Every row comes from one small tree of marks. Brackets hold a mark, then the marks that hang from it, in alphabetical order. Every link used is in the known rows. Which tree was each row made from?
Known rows:
{sevozis sanos}: [-1.32  2.50 -3.72  2.00 -0.11 -0.32  0.05  1.35  0.94 -1.32 -1.82 -0.84
 -1.92 -0.94 -0.19  0.29  0.93  0.92 -1.90 -0.10 -0.34  1.53 -0.38]
{sevozis fidiv {sanos giguvut kapag mefab sare sedabit}}: [-0.79 -1.80  3.43 -0.36  1.44  1.90  0.73 -0.50 -4.26  0.22  3.04 -0.94
 -0.94 -0.69 -0.75 -1.31 -0.26 -1.77 -0.49  1.64  1.04 -1.72  0.17]
{sanos giguvut mefab pemon sare sedabit {sevozis fidiv}}: [ 1.69 -3.09  2.76 -3.48  1.43 -0.20 -0.23 -1.13 -0.83  0.60  1.30 -0.31
  1.75  0.00 -0.25 -0.61  1.29 -1.39  2.07 -0.72  1.42 -0.73  0.35]
{pemon {sanos sedabit}}: [-0.85  1.68 -2.29  1.07 -0.38 -0.88  1.85  0.75 -1.81 -1.17 -0.52 -0.11
 -2.26  0.17 -0.13  1.04  0.88  0.97 -2.37 -0.62  1.07  1.30 -0.18]
{vare sanos}: [-0.65  2.64 -5.64  2.45 -0.48 -1.28 -1.16  1.08  1.66 -1.13 -2.07 -0.54
 -2.12  0.04 -0.23  0.82 -0.67 -0.28 -2.13 -0.26 -0.58  0.28 -0.27]
{sedabit {sanos giguvut kapag pemon sare}}: [-0.60 -0.16  0.48  0.68 -1.27  0.46 -1.49  0.95  1.28  0.02 -2.72  2.76
  0.24  0.30  0.43 -2.13 -1.94  0.03  1.67  0.61 -0.33  1.20 -0.39]
{kapag {sanos giguvut pemon sedabit {sevozis fidiv}}}: [ 0.63 -0.54  3.66 -3.20 -0.56 -0.27  0.06 -0.22  1.71  0.48  0.22 -1.47
  0.39  0.67  0.78 -0.56  1.55  0.98  0.83  0.39  0.01 -0.55 -0.29]
{sare {sanos giguvut pemon sedabit sevozis}}: [ 0.71  0.70  0.42 -2.22 -0.71 -0.93 -1.11 -0.30  1.17  0.72 -0.10 -0.58
  2.81  0.08  0.15  0.82 -1.01  1.13 -1.14 -1.07 -1.12 -1.02 -0.17]
{sanos giguvut sare sedabit}: [ 0.46 -1.13  0.55 -1.17  0.24 -0.89  0.69  0.60 -0.89 -0.33 -1.33  0.28
 -0.47  0.32  0.18 -0.52 -0.08  0.72 -1.63  0.04  1.42 -0.29 -0.50]
{mefab {sanos giguvut kapag pemon sare sedabit sevozis}}: [ 0.06 -0.83  2.27  0.09 -0.15  0.47  0.55 -0.69  1.20  0.96 -0.39  1.32
  3.15  0.55  0.27  0.27 -2.18  0.28  1.50  0.03 -0.80 -1.03  0.05]
{roruba {sanos giguvut kapag mefab pemon}}: [-0.82  0.46  0.96  2.26 -0.87  1.03 -2.17 -0.22  0.99  0.18 -0.03  1.68
 -1.47  0.75  1.14 -1.42 -1.18  0.61  2.28 -0.42 -0.25  2.84 -0.07]
{kapag {sanos giguvut sare sedabit {sevozis fidiv}}}: [ 1.41 -2.57  2.02 -3.33  0.72  0.17  1.59  0.01 -0.96 -0.16 -0.72 -1.17
  0.13  0.47  0.09 -0.75  1.25 -0.39 -0.58  0.91  1.03 -1.64 -0.80]
{sevozis fidiv {sanos giguvut pemon sare sedabit}}: [-1.27 -0.68  5.52 -3.02  0.60  1.18 -0.16  0.20 -0.40  0.09  1.53 -1.87
  0.68 -0.84 -0.12 -1.60  0.09 -0.58  0.36  0.68  0.72 -0.77 -0.41]
{sevozis {sanos sedabit}}: [-1.45  1.87 -2.12  0.96 -0.26 -0.35  1.35  0.75 -0.88 -0.75  0.05 -1.82
 -1.83 -0.33 -0.49  0.84  0.88  1.18 -3.27  0.40  0.29  0.12 -0.24]
{sanos giguvut mefab sare sedabit sevozis}: [ 1.65 -3.07 -1.36 -1.37  1.12 -0.76  0.89 -0.69 -1.84  0.22 -0.68  0.30
  1.01  0.60 -0.61 -0.02 -0.08 -0.60 -0.89 -1.04  1.38 -1.24 -0.02]
{mefab {sanos giguvut kapag sedabit sevozis}}: [-0.41  0.95 -1.33  1.71 -0.65 -0.41  0.98 -0.22  0.05  0.68 -0.81  1.42
  1.21  0.83  0.14  1.07 -1.47  1.42 -1.10  0.56 -0.84 -0.30  0.05]
{fidiv {sevozis {sanos giguvut sare sedabit}}}: [-1.90 -1.51  0.08 -1.53 -0.47  0.76  0.23  0.96 -2.19 -0.23 -1.54 -0.88
  0.79 -0.64 -0.82 -0.47 -0.13 -0.22 -2.97 -0.33 -0.34  0.30 -0.54]
{vare {sanos kapag mefab pemon}}: [-0.56  1.79 -2.84  3.97 -0.38 -0.07 -2.07 -0.30  1.78 -0.10  0.96  0.14
 -1.67  0.02 -0.15  0.62 -1.17 -1.31  0.82 -0.24 -1.10 -0.19  0.72]
{mefab {sanos giguvut pemon sare sevozis}}: [ 0.36 -0.44 -0.86 -0.31  0.21 -0.66 -1.11  0.10  3.96 -0.11 -3.07  1.54
  3.36 -0.12  0.58 -0.14 -1.55  0.40  1.95 -1.55 -0.98  0.65 -0.76]
{vare {sanos mefab}}: [-0.54  1.60 -6.43  3.31  0.17 -1.17 -1.29  0.13  0.39 -1.12 -0.11 -0.39
 -2.41  0.01 -0.57  1.11 -0.43 -1.25 -1.97 -0.76 -0.53 -0.08  0.03]
{pemon {sanos kapag mefab sare sedabit sevozis}}: [ 1.04 -2.04 -1.94  1.35  1.21  0.77  2.61 -0.85 -4.61 -0.19  0.19  0.78
 -0.10  0.18 -1.04  0.78 -0.13 -1.93  0.09 -0.74  1.35 -0.69  0.44]
{mefab {sanos kapag sedabit sevozis}}: [-0.04  1.57 -3.77  2.62 -0.40 -0.68  1.89 -0.20 -0.23  0.14 -0.34  0.90
  0.57  0.53 -0.10  2.61 -0.23  1.20 -1.06  0.65 -0.88  0.03  0.27]

Which tree is each row?
[ 0.42 -2.11  3.19  0.46  0.30  0.43 -0.27 -0.70 -0.71  0.67  1.81  1.09
 -0.19  0.31  0.18 -0.72 -1.06 -0.41  1.44 -0.05  0.79 -0.77  0.65]	{sanos giguvut kapag mefab pemon sare sedabit}
[ 0.01 -0.12 -0.62  1.20 -0.60 -0.77  0.42 -0.59  1.39 -0.54  1.81 -1.38
 -2.30  0.33  0.34  1.21  1.49  0.97 -0.61 -0.21 -0.12 -0.11  0.01]	{kapag {sanos mefab pemon sedabit}}
[ 0.81  0.27  1.14 -2.40 -0.27 -0.40  1.24 -0.25  1.67 -0.06  0.44 -2.23
 -0.37  0.21  0.35  0.99  2.93  0.79  1.02  0.56  0.05 -0.25 -0.02]	{kapag {sanos pemon sedabit {sevozis fidiv}}}
[-0.88 -1.14  3.98  0.37  1.24  2.24 -1.39 -0.25 -0.03  0.11  2.13 -0.06
 -0.05 -1.34 -0.15 -2.37 -0.48 -2.08  2.64  0.47  0.15 -0.22  0.13]	{sevozis fidiv {sanos giguvut kapag mefab pemon sare}}
[ 0.58  0.25 -0.06 -0.41 -1.00 -0.66 -0.92  0.48  4.77 -0.07 -3.09  0.16
  0.32  0.66  1.01 -1.15  0.08  1.59  0.98 -1.01 -0.91  0.66 -0.69]	{kapag {sanos giguvut pemon sevozis}}
[ 1.00 -0.32 -3.05  1.51  0.84  0.74  1.82  0.74 -1.25 -0.81 -2.99  1.55
  0.11 -0.28 -0.47 -0.22 -0.31 -1.17  1.05 -0.85  0.66  1.08 -0.10]	{pemon {sanos kapag sare sevozis}}
[-0.09 -0.22 -1.33  0.06  0.51 -0.19  2.22  0.66 -2.19 -1.28 -0.82 -0.10
 -1.36 -0.09 -0.35  0.52  0.53 -0.44 -1.68 -0.69  1.59  0.56 -0.45]	{pemon {sanos sare sedabit}}
[ 0.75 -1.78  2.83 -2.74  0.61  1.90  1.45 -0.23 -3.22  0.59 -0.57  0.23
  0.64  0.95  0.15 -0.82 -0.24 -0.95  1.16  1.32  1.46  0.36 -0.25]	{roruba {sanos giguvut kapag sare sedabit {sevozis fidiv}}}
[ 1.28 -1.81 -3.70 -1.04  1.78  0.64  0.59 -0.30 -2.01 -1.00 -1.07 -0.17
 -0.29 -0.24 -0.33  0.48  2.16 -2.30  1.79 -0.36  1.35  2.05 -0.53]	{roruba {sanos mefab sare {sevozis fidiv}}}
[ 0.76 -1.78  0.51 -1.47  0.29 -0.46  0.82 -0.85 -1.47  0.08  1.41 -1.24
 -0.95  0.64  0.00  0.13  1.77 -0.12 -1.01  0.41  0.53 -1.13 -0.23]	{kapag {sanos giguvut mefab sedabit {sevozis fidiv}}}
[ 1.78 -2.34 -1.79  1.06  1.07  0.19 -0.03 -0.22 -0.86  0.23 -1.91  2.14
  0.55  0.03 -0.39 -1.03 -0.77 -1.14  1.30 -0.68  0.62 -0.39  0.15]	{sanos giguvut kapag mefab sare sevozis}
[-0.44 -0.25  2.95 -0.02 -0.44  0.87 -1.15 -0.06  0.66  0.82  0.31 -0.03
  0.30  0.89  0.02 -0.90 -3.23 -1.07 -0.13  0.59 -0.32 -2.37  0.16]	{vare {sanos giguvut kapag pemon sare sedabit}}
[ 1.07  0.92 -0.35 -0.06 -0.55 -0.52  1.05 -0.06  0.88  0.80 -0.26  0.36
  0.52  0.45 -0.05  1.19  0.86  1.27  1.12  0.14 -0.10  0.40  1.03]	{sanos kapag pemon sedabit sevozis}
[-1.58  2.01  0.37  0.31 -0.56 -0.17  0.33  0.44  1.31 -0.29  0.66 -2.01
 -0.77 -0.53 -0.26  0.72  0.81  1.43 -1.22 -0.12 -0.35  0.47  0.05]	{sevozis {sanos pemon sedabit}}
[ 0.92  1.46 -1.05  0.07 -0.61 -0.25  0.25 -0.47  0.57  0.68  1.08 -0.48
  1.79 -0.14 -0.37  2.06 -0.20  0.57 -0.25  0.07 -1.52 -1.04  0.69]	{sare {sanos kapag pemon sedabit sevozis}}
[ 1.16  1.21 -1.64 -1.15  0.56 -0.03  1.01 -0.17 -2.79  0.18  1.80 -0.94
  0.58 -0.76 -0.81  2.16  1.41 -0.58 -0.99  1.58 -0.66 -1.12  0.56]	{sare {sanos kapag sedabit {sevozis fidiv}}}
[ 0.22  1.50 -3.87  1.73  0.05 -1.15 -2.00 -0.16  1.47 -0.95  1.17 -0.05
 -0.20 -1.22  0.01  1.58  0.65 -0.18 -0.02 -1.25 -1.45  0.67  0.12]	{sare {sanos mefab pemon}}
[-1.78 -0.04  4.03 -1.15  0.38  0.49 -0.97 -0.69 -0.88  0.29  3.59 -1.80
 -0.51 -0.58 -0.17 -0.68  0.81 -0.33 -0.06  0.16  0.39 -0.32  0.21]	{sevozis fidiv {sanos giguvut mefab pemon sedabit}}
[ 0.62 -0.50  1.07 -0.52  0.09 -0.53 -1.67  0.94  3.04 -0.49 -2.37  1.09
  0.39 -0.31  0.84 -1.68 -0.42  0.48  1.51 -1.02  0.36  1.36 -0.44]	{sanos giguvut pemon sare}
[-0.26  1.40  1.12  0.45 -0.10  0.15 -1.25  0.02  2.91  0.53 -0.21  1.49
  2.06 -0.32  0.74 -0.17 -0.25  0.20  3.32  0.26 -1.37  1.40  0.21]	{mefab {sanos giguvut kapag pemon {sevozis fidiv}}}
[ 0.71  0.58  3.18 -2.41 -0.06  0.31 -0.81 -0.49 -0.34  1.18  2.29 -0.43
  2.36 -0.39  0.01  0.38 -0.30 -0.19  0.89  0.82 -1.04 -1.38  0.52]	{sare {sanos giguvut kapag pemon sedabit {sevozis fidiv}}}
[ 0.94  0.19  0.66 -0.46  0.68  0.41 -2.33 -0.85  0.45  0.70  2.09  0.66
  2.01 -1.09 -0.04 -0.09 -0.05 -1.51  2.35 -0.18 -1.35 -0.34  0.58]	{sare {sanos giguvut kapag mefab pemon {sevozis fidiv}}}
[-1.08  0.00  0.60  2.43 -0.29  0.24  0.68 -0.32 -3.60  0.03  1.54  1.49
 -2.14  0.65  0.04 -0.58 -0.86 -0.01 -1.33 -0.31  1.03  0.34  0.35]	{pemon {sanos giguvut kapag mefab sedabit}}
[-1.28  1.54 -0.20  1.81 -2.14 -0.23 -1.89  0.99  2.04  0.12 -2.16  2.67
 -0.67  0.67  0.58 -1.61 -1.40  1.32  1.01  0.52 -0.77  2.25 -0.10]	{sedabit {sanos giguvut kapag pemon}}
[ 0.69  0.11 -0.23  0.19 -0.50 -0.45  0.93  0.15 -0.69  0.85 -1.24  0.99
  0.16  1.00  0.10 -0.15 -0.20  1.39 -0.83  0.39  0.46 -0.37  0.45]	{sanos giguvut kapag sedabit sevozis}
[-1.50  1.92  1.97 -1.37  0.04  0.19  0.35  0.29 -0.04 -0.33  2.05 -2.50
 -0.86 -1.01 -0.20  0.54  2.23  0.43 -0.23  0.87  0.20  0.43  0.24]	{sevozis fidiv {sanos pemon sedabit}}
[-0.44  0.93  0.97  0.76 -1.33 -0.48 -1.39  0.92  4.42 -0.59 -1.67  0.06
 -1.52  0.29  1.31 -1.44  0.14  2.08  0.39 -0.43 -0.76  1.28 -0.81]	{kapag {sanos giguvut pemon}}
[-1.68  0.05 -0.39  1.14  0.00 -0.17 -0.08 -0.27 -1.82 -0.18  1.28 -0.91
 -1.24  0.09 -0.55 -0.34 -0.39  0.58 -3.00 -0.27  0.36 -0.51 -0.12]	{sevozis {sanos giguvut mefab sedabit}}
[ 0.83  0.51  0.89 -2.05  0.20  0.21  0.13 -0.17 -2.63  0.77  1.51 -0.23
  1.30 -0.22 -0.29  0.63  0.03 -0.27 -0.97  1.26 -0.56 -1.66  0.25]	{sare {sanos giguvut kapag sedabit {sevozis fidiv}}}
